In the rows, 128 means zero.
Known rows, with every step that occurs
vula > bades > nuti: [121 106 131 114 149  97 118 172 124 122 131 131 149 137 122 111 120 100
 128 117 137 124 114 127 112 135 141 108 113 129 143 115 128 111 108 106
 120 133 137 130 110]
vuse > bades > gezel: [123 123 153 120 120 130 137 155 142 112 134 141 125 134 113  98  95 134
 109 159 135 102 120 113 129 134 150 126 107 137 131 121 125 162 156 124
 112 121 137 106 118]
vusod > vula > bades > gezel > nuti > digi > kalup: [125 110 110 124 118 176 179  62 115 124 131 141 137 103 131 144 122 126
 148 154 100 129 120 154 140 147 133 137 107  89 131 143 123 125 117  90
 126 117 163 141 129]
vuse > bades > vusod > vula: [115 119 141 145 136 116 127 132 109 134 133 145 134 127 127 139 122 124
 113 143 141  94 150 124 141 100 136 154 151 130 141 132 123 149 146 106
 115 133 125 117 121]
digi > nuti > gezel: [114 152 130  94 130 140 133 103 148 143 142 137 106 137 127 120 139 126
 148 110 129 137 118 134 128 142 132 117 150 151 118 116 132 120 129 169
 149 121 106 126 136]
digi > nuti > bades > vusod > vula: [125 128 126 137 123 137 134  83 119 144 148 139 126 142 141 156 141 118
 127  85 136 139 133 123 136 114 124 103 122 134 106 123 134 117  99 102
 129 146 106 115 117]
gezel > vusod: [117 148 150 126 122 138 107 120 127 134 129 120 133 126 122 117 121 122
 148 105 128 148 132 104 123 126 127 147 134 149 136 120 121 149 131 155
 114 126 118 149 113]
vuse > bades: [ 98 127 137 112 131 135 118 160 129 120 122 148 132 121 115 110 106 118
 117 145 133 104 124 105 127 122 135 151 136 121 138 114 114 141 149 129
 116 132 120 109 116]
kalup > digi > vusod: [149 129 132 116 113 144 121 198 132 122 107 129  85 137 139 123 116 148
 108 134 140 131 102 111 134 143 114 160 109 130 126 111 122 164 134 109
 130 145 110 129 132]
vusod > vula: [111 138 136 121 138 171 129 116 118 152 154 125 149 104 124 140 128 143
 126 120 125 119 131 122 125 115 131 161 158 137 141 116 123 144 126 127
 138 127 123 140 145]
vula > bades > nuti > gezel: [133 115 125 110 150  69 120 123 135 124 123 124 148 137 121 102 130 103
 132 146 132 109 125 158 115 137 144  96 121 142 147 129 134  96 141 137
 128 134 137 122 122]
vuse > bades > gezel > vusod: [130 132 159 136 110 119 126 153 137 111 117 127 124 142 117  97 101 121
 127 147 128 131 138 108 127 129 139 136 109 136 131 138 123 147 163 155
  93 118 135 115 105]
kalup > digi: [128 132 122 118 139 147 131 152 136 121 124 120 104 133 127 133 122 136
 117 138 141 110 106 112 124 130 125 134 127 151 146 106 121 168 132 115
 128 121 123 142 144]
gezel > nuti > bades > vusod: [112 133 133 140 110 129 122  49 141 103 127 148 147 142 126 146 123 115
 146 107 144 141 132 114 143 115 130  63  84 136 128 112 133 144  96  73
 110 183 126 142 103]
kalup > digi > vusod > vula > bades > nuti: [168  94 115 136 135 106 127 252 106 122 106 116  93 137 146 136 134 129
  96 145 134 127 119 141 122 137 114 159 125  96 137 137 127 100 121  99
 128 139 128 126 134]
kalup > digi > vusod > vula: [155 127 130 128 119 158 128 195 116 139 120 117  88 123 144 146 131 159
 103 142 132 125 117 123 133 128 109 188 136 122 131 126 122 150 138 117
 138 140 113 130 149]
digi > vusod > vula > bades > nuti > gezel: [155 110 136 120 132  84 117 167 116 142 119 123 131 130 136 113 139 125
 119 148 121 130 134 172 123 134 133 148 132 111 134 146 135  72 144 136
 140 151 125 109 131]
gezel > bades: [118 138 113 134 112 169  98 105 136 124 144 136 127 129 115 105 110 123
 134 119 134 125 122  98 124 124 142 134 117 146 133  94 128 133 117 112
 126 159 116 142 127]
bades > nuti > gezel > vusod: [130 151 153 132 140  85 105  80 139 129 124 112 140 144 117 111 132  96
 151 119 134 132 144 137 124 132 127 104 153 145 141 152 134  79 148 194
 115 118 124 140 125]
bades > gezel > nuti > digi > vusod: [134 138 159 131 101 175 142  99 148 112 111 150 113 129 134 123 110 151
 143 133 122 147 106 122 156 140 124 116 115 120  99 140 132 157 123 115
 116 147 148 137 137]
vuse > bades > gezel > nuti > vusod: [113 129 124 133 114 105 139 139 153  86 113 151 147 119 110 127 116 140
 121 158 134 137 141 117 136 128 126  91  97  91 119 137 129 160 130 125
 122 134 142 121 105]
vusod > vula > bades: [119 113 119 115 140 145 129 162 110 148 143 124 145 104 128 128 133 143
 125 137 115 121 128 138 115 119 139 160 126 135 146 110 122 148 128 102
 139 133 137 130 127]
digi > vusod > vula: [132 133 149 119 116 170 118 159 113 153 138 132 130 107 135 132 124 157
 120 121 126 145 124 120 133 126 120 187 138 119 122 122 125 138 130 127
 141 148 112 124 135]
gezel > vusod > vula > bades > nuti > digi: [118 115 140 149 149 106 118 120 100 138 102 105 149 121 135 129 138  94
 143 119 106 118 142 143 127 115 119 148 171 118 135 161 117  75 137 155
 104  96 151 133 137]
kalup > digi > nuti > vusod > vula > bades > gezel: [164 107  84 135 129 104 169 202 128 120 119 111  99 130 143 152 151 162
 101 138 120 140 123 148 116 142 118 118  98 115 112 132 135 164 114 111
 154  93 137 118 131]
vusod > vula > bades > nuti: [126 105 126 127 153 110 127 181 108 135 141 121 154 122 126 131 132 112
 121 122 128 116 130 138 111 121 139 133 140 116 147 130 129  96 110 112
 129 126 138 134 128]
gezel > vusod > vula: [119 145 140 134 124 155 116 119 114 152 141 108 143 109 126 138 136 135
 145 111 120 146 147 118 125 116 122 170 161 136 141 133 121 132 139 160
 124 121 121 151 131]
kalup > digi > vusod > vula > bades: [160  99 112 125 118 138 130 234 109 134 104 118  89 123 149 136 135 158
 101 155 120 134 113 139 125 131 118 184 112 118 136 115 121 150 135  91
 137 144 128 122 137]

Rows
[127 128 156 136 142 142 118 120 107 148 114 132 135 118 140 133 126 120
 119 122 124 116 124 132 146 123 110 161 173 100 108 159 124  79 132 145
 126 117 130 116 156] | bades > nuti > digi > vusod > vula
[115 136 132 125 152  81 109 114 132 121 122 131 183 121 115 127 126 113
 123 113 145 126 132 118 119 132 114  87 125 116 124 133 129 113 112 145
 136 110 119 124 115] | bades > nuti > vusod
[128 139 126 142 121 139 150  93 141 117 141 128 165 101 119 157 139 169
 126 136 128 147 151 134 132 125 124 106 119 105 125 142 140 159 107 124
 144 126 145 150 132] | bades > gezel > nuti > vusod > vula
[108 108 134 123 155 105 122 118 119 126 104 131 153 132 128 110 119  94
 136 127 121  94 108 136 126 130 134 110 136 125 131 131 119 105 123 123
 112 108 150 121 131] | vula > bades > nuti > digi
[121 111 104 125 135 105 125 138 110 142 122 121 178  91 127 137 142 155
 120 140 114 129 141 146 111 117 121 148 116 121 136 120 123 155 128 110
 147 118 131 116 118] | nuti > vusod > vula > bades
[112 132 139 124 114 146 147 159 153  90 130 151 115 135 112 119 106 128
 124 153 135 130 128 109 139 129 144 106 112 108 130 126 129 152 129 116
 111 148 146 132 116] | vuse > bades > gezel > nuti
[138 140 120 148 111 112 101  15 142 125 135 133 126 151 122 106 127 121
 141 140 142 105 140 137 139 117 149  97 116 176 140 112 142 137 137 117
 126 164 119 138 127] | nuti > gezel > bades > vusod
[129 138  91 117 140 116 135 164 140 119 108 128 100 135 135 157 144 135
 120 108 139 147 114 112 123 143  98 112 127 122 109 116 124 155 107 138
 149 104 109 127 126] | kalup > digi > nuti > vusod
[131 104 145 122 135 108 113 162 116 125  89 140 128 136 138 104 114 106
 130 123 122 125 103 136 134 137 123 135 119 109 113 139 120 100 129 114
 115 134 140 105 121] | vula > bades > nuti > digi > vusod
[134 113 122 120 153  87 128 121 119 141 138 113 149 123 126 120 146 115
 126 148 123 103 142 171 116 124 142 124 148 129 153 140 135  78 142 139
 138 122 136 124 141] | vusod > vula > bades > nuti > gezel
[146 152 108 131 128 133 140 137 129 145 123  91  64 140 142 156 164 126
 140 120 120 144 141 143 131 132 108 152 181 138 129 147 128 101 149 193
 139 105 111 147 154] | kalup > digi > nuti > gezel > vusod > vula
[127 156 140 133 123 130 117  63 126 158 134 102 138 113 125 127 145 136
 147 135 114 129 156 150 125 114 124 158 166 156 147 145 128 115 171 187
 134 119 119 142 145] | nuti > gezel > vusod > vula
[131 134 138 113 107 153 147 105 152 121 147 139 120 151 127 115 114 130
 122  99 133 139 104 114 122 146 136  75  76 143  96 112 137 130 109 116
 126 133 120 101 115] | digi > nuti > bades > gezel
[102 132 131 109 149 141 135  42 114 134 126 147 154 124 123 126 106  76
 143 119 130 101 107 124 139 157 117 124 147  97 127 143 113  80 123 133
 120  94 130 124 128] | bades > nuti > digi > kalup
[141 143 102 150 115 131 120  56 127 143 153 134  93 150 136 139 155 118
 142 116 132 131 150 141 142 115 140 114 156 146 117 126 146 106 117 135
 145 154 109 136 137] | digi > nuti > gezel > bades > vusod > vula
[117 134 159 116 118 163 112 103 125 140  99 147 127 118 136 109 109 138
 136 125 119 123 104 119 145 130 116 166 137 135 104 126 116 150 143 133
 123 128 124 114 142] | nuti > digi > vusod
[144 142 162 136 112 140 127 110 140 123 141 114 131 137 121 108 109 137
 141 118 127 150 127 111 121 138 139 122 102 162 130 128 134 163 138 152
 112 119 135 144 118] | bades > gezel > vusod
[132 117 130 121 115 144 150 156 149  98 136 136 127 131 122 123 116 145
 141 133 126 155 114 130 124 138 152  92  77 134 136 111 137 170 104  85
 122 155 157 154 113] | vula > bades > gezel > nuti
[106 121 123 130 148  63 108 154 128 105 102 144 165 123 110 118 117  95
 109 143 143 107 141 117 125 125 114 106 134  86 128 143 120  98 138 147
 118 109 120  97 103] | vuse > bades > nuti > vusod
[153 123  96 132 125 112 141 182 123 139 107  91  65 145 148 145 168 128
 139 135 107 150 141 158 120 135 115 151 156 136 136 138 127 107 148 166
 134 111 125 138 140] | kalup > digi > nuti > gezel > vusod > vula > bades
[143 139 141 139  99 154 139 112 133 137 148 115 121 140 135 133 131 129
 132  88 115 167 137 121 124 130 123 115 106 131  99 142 135  96 123 152
 121 123 122 114 120] | digi > nuti > bades > gezel > vusod > vula
[108 144 147 129 126 173 152  50 153 110 126 139 132 125 124 131 115 140
 149 133 121 123 112 121 147 132 136  96 129 135 119 134 131 162 117 120
 118 122 158 152 150] | bades > gezel > nuti > digi
[119 132 123 136 160  94 117 109 116 137 134 124 184 105 120 150 140 125
 118 119 136 118 146 133 120 119 111 121 152 103 129 149 131  99 117 143
 144 105 123 127 131] | bades > nuti > vusod > vula
[134 131 152 123 110 142 132  73 151 118 144 131 157 133 118 105  99 143
 115 131 129 118 111 121 120 134 144  87  61 153 119 110 134 148 140 102
 118 142 131 104 121] | nuti > bades > gezel
[130 128  96 160 134 105  97  95 118 124 135 120 163 116 117 135 137 113
 118 123 137 120 155 121 122 114 119 119 142  98 127 139 134  71 109 136
 143 131 120 131 129] | gezel > bades > nuti > vusod > vula
[118 118 132 126 123 151 154  97 144 104 113 139 132 127 128 120 119 139
 149 146 112 125 110 137 137 135 144  94 104 135 126 129 129 167 117  96
 113 128 170 143 133] | vula > bades > gezel > nuti > digi
[119 114  90 117 136 116 138 181 113 143 129 130 141 107 135 149 156 143
 130 112 113 161 134 140 115 129 115 134 129 104 111 120 124 133 103 128
 159 112 120 112 112] | digi > nuti > vusod > vula > bades
[103 121 142 118 148 100 112 176 127 109 120 146 136 137 111 109 108  85
 113 133 146 100 127 107 127 125 133 123 147 105 139 132 120  91 133 137
 108 124 123 110 115] | vuse > bades > nuti
[134 148 109 104 135 131 145 136 152 129 123 121  68 149 135 137 147 129
 130 127 135 127 110 136 129 145 118 117 152 152 127 116 129 130 137 156
 149 116 108 132 153] | kalup > digi > nuti > gezel
[126 139 108 106 136 159 143 186 140 123 129 130  68 145 136 147 135 127
 125 103 141 140  98 104 128 145 113 125 142 133 119 107 123 149 104 127
 137 116 111 141 139] | kalup > digi > nuti
[162 136  80 157 118 123 132  94 131 128 137 116  54 163 145 155 160 122
 126 134 138 120 142 143 144 119 128 112 159 152 128 127 144 114 119 121
 145 143 111 142 154] | kalup > digi > nuti > gezel > bades > vusod > vula
[149 116 147 132 110 114 129 151 132 119 126 115 128 142 124  98 111 137
 139 132 118 152 125 128 112 139 149 119  75 156 136 120 131 168 136 125
 108 123 148 136 105] | vula > bades > gezel > vusod
[112 143 104 117 140 139 134 137 120 148 140 132 142 102 130 158 152 142
 132  95 123 155 137 124 123 125 107 140 156 105 102 128 126 128 106 152
 163 104 107 125 129] | digi > nuti > vusod > vula
[136 128 155 148 114 132 135 157 120 128 135 117 124 123 120 117 112 131
 118 152 118 122 153 120 129 117 136 163 135 123 136 151 124 131 169 163
 106 114 137 118 123] | vuse > bades > gezel > vusod > vula
[125 124 141 146 122 123 121  45 116 141 142 132 160 127 131 147 128 129
 120 123 136 109 141 130 133 101 132 109 106 149 130 120 131 137 125  86
 121 154 120 114 122] | nuti > bades > vusod > vula
[135 128 114 163 117 144 109  72 114 136 154 131 125 134 130 138 131 127
 128 124 137 116 146 116 137 104 144 139 136 148 138 114 136 139 109  91
 126 159 122 150 128] | gezel > bades > vusod > vula
